Each row comes from the steps of one path. Every step used is in the known rows, and no mark comes twice. Write the path behind each row, first mark first.
(in the rows, 128 means zero)
Known rows:
dipa > ritir > bikiviz: [142 149 154 152  92 151 148 130 147 151 158 151 121 166 110 121 134 132]
duti > felepeb: [113 143 143 110 112 155 133 162 192 129 139 111 168 137 160 127 129 121]
kavo > sonel > dipa > ritir: [159 119 115 147  99 132 135 108 114 130 142 147 119  72 110 137 166 203]
bikiviz > ritir > dipa: [116 115 105 126 126 120 133 118 119 158 145 137 104 129 107 129 160 153]
gazaz > sonel: [155 131  99 128 127  92  97 128 103 126 119 123 106 123 134 136 127 117]
felepeb > duti > dipa > ritir > bikiviz > sonel: [110 160 157 128  71 190 109 138 121 179 161 171  87 168  69 152 153 121]
sonel > felepeb > duti > bikiviz > ritir: [113 178 125 140  92 162 135 152 170 125 166 193 114 128  93 102 184 122]
kavo > sonel > dipa: [161 128  91 127 106 122 124 105 108 124 113 137 120  64 121 135 159 206]
gazaz > sonel > felepeb > duti > bikiviz > ritir: [134 179 103 141  92 135 111 152 151 123 159 190  96 125  97 108 183 115]
dipa > ritir > bikiviz > sonel > felepeb > duti: [131 205 176 136  97 197 116 152 183 165 142 166 101 147  90 136 181 128]
gazaz > sonel > felepeb > duti > dipa > ritir > bikiviz: [166 196 159 137  91 175 125 145 158 151 169 169  57 157  74 115 134 121]
sonel > bikiviz > ritir: [ 93 154  91 126 149 129 164 122 128 118 137 147 101 150 117 141 133 125]
dipa > ritir: [130 119 149 146 119 138 138 129 132 133 157 140 127 128 116 129 136 132]
kavo > sonel > felepeb > duti > bikiviz > ritir > dipa: [151 175 108 132 107 154 124 130 162 155 154 190 104  69  87  94 225 147]
kavo > sonel > felepeb > duti > bikiviz > ritir: [136 178  97 144  90 143 119 139 162 124 156 193 113  83  96  99 209 120]
felepeb > duti > bikiviz > sonel: [103 156 140 125  86 176  98 148 126 155 139 188 137 123  98 138 188 116]
felepeb > duti > bikiviz: [126 157 156 136  91 168 119 155 138 130 155 194 142 116  85  82 175 122]
duti > dipa: [123 126 125 112 122 150 137 122 114 131 151 140  88 135 104 138 100 121]

Write each row's path:
[136 193 147 123 108 203 151 128 183 163 153 157  77 163 121 184 132 121] -> duti > dipa > ritir > bikiviz > sonel > felepeb
[126 203 155 109  98 209 120 144 163 162 144 165  65 155  74 143 141 118] -> ritir > bikiviz > sonel > felepeb > duti > dipa
[115 118 134 134  96 161 136 120 113 150 143 149 119 128 112 182 154 200] -> bikiviz > sonel > dipa > ritir
[142 195 165 132 107 191 136 159 187 124 152 194 129 112  98  90 179 123] -> sonel > felepeb > duti > bikiviz
[125 150 118 119  79 167 136 119 122 162 118 148 113 157 118 178 144 202] -> ritir > bikiviz > sonel > dipa
[167 148 130 148  77 136 139 124 121 147 150 153  99 158 106 137 135 191] -> gazaz > sonel > dipa > ritir > bikiviz
[131 188 130 121 122 186 143 136 189 140 132 171 127 124 151 172 165 117] -> duti > bikiviz > sonel > felepeb
[130 174 135 130 111 174 141 143 171 154 165 189 104 115  84  98 201 149] -> sonel > felepeb > duti > bikiviz > ritir > dipa
[143 172 103 117 169 123 139 125 118 118 113 137  95 129 132 138 121 118] -> gazaz > sonel > bikiviz
[114 139 127 133  96 153 125 139 127 160 168 188 115 119  73  92 199 148] -> felepeb > duti > bikiviz > ritir > dipa
[119 129 136 139  80 179 149 125 124 148 161 185 133 124 112 174 169 194] -> duti > bikiviz > sonel > dipa > ritir
[138 146 152 138  88 169 155 125 136 152 177 159  88 172  91 130 111 126] -> duti > dipa > ritir > bikiviz
[109 150 105 117 160 142 166 118 130 151 139 148  94 134 105 133 155 151] -> sonel > bikiviz > ritir > dipa
[112 151 135 121  70 187 119 139 117 149 135 191 129 117  88 148 185 199] -> felepeb > duti > bikiviz > sonel > dipa
[130 151  77 121 157 124 148 103 122 150 129 148  93  88 109 128 180 149] -> kavo > sonel > bikiviz > ritir > dipa
[147 194 181 137  90 202 148 145 177 153 176 171  74 162  68 109 136 128] -> sonel > felepeb > duti > dipa > ritir > bikiviz
[116 168 167 124 110 201 121 143 151 155 166 166  74 129  76 153 152 124] -> bikiviz > sonel > felepeb > duti > dipa > ritir
[147 147 150 147  77 163 163 124 140 148 157 158 115 161 101 131 136 199] -> sonel > dipa > ritir > bikiviz
[118 156 123 124  95 152 116 125 131 168 119 141 121 168 130 171 143 122] -> ritir > bikiviz > sonel
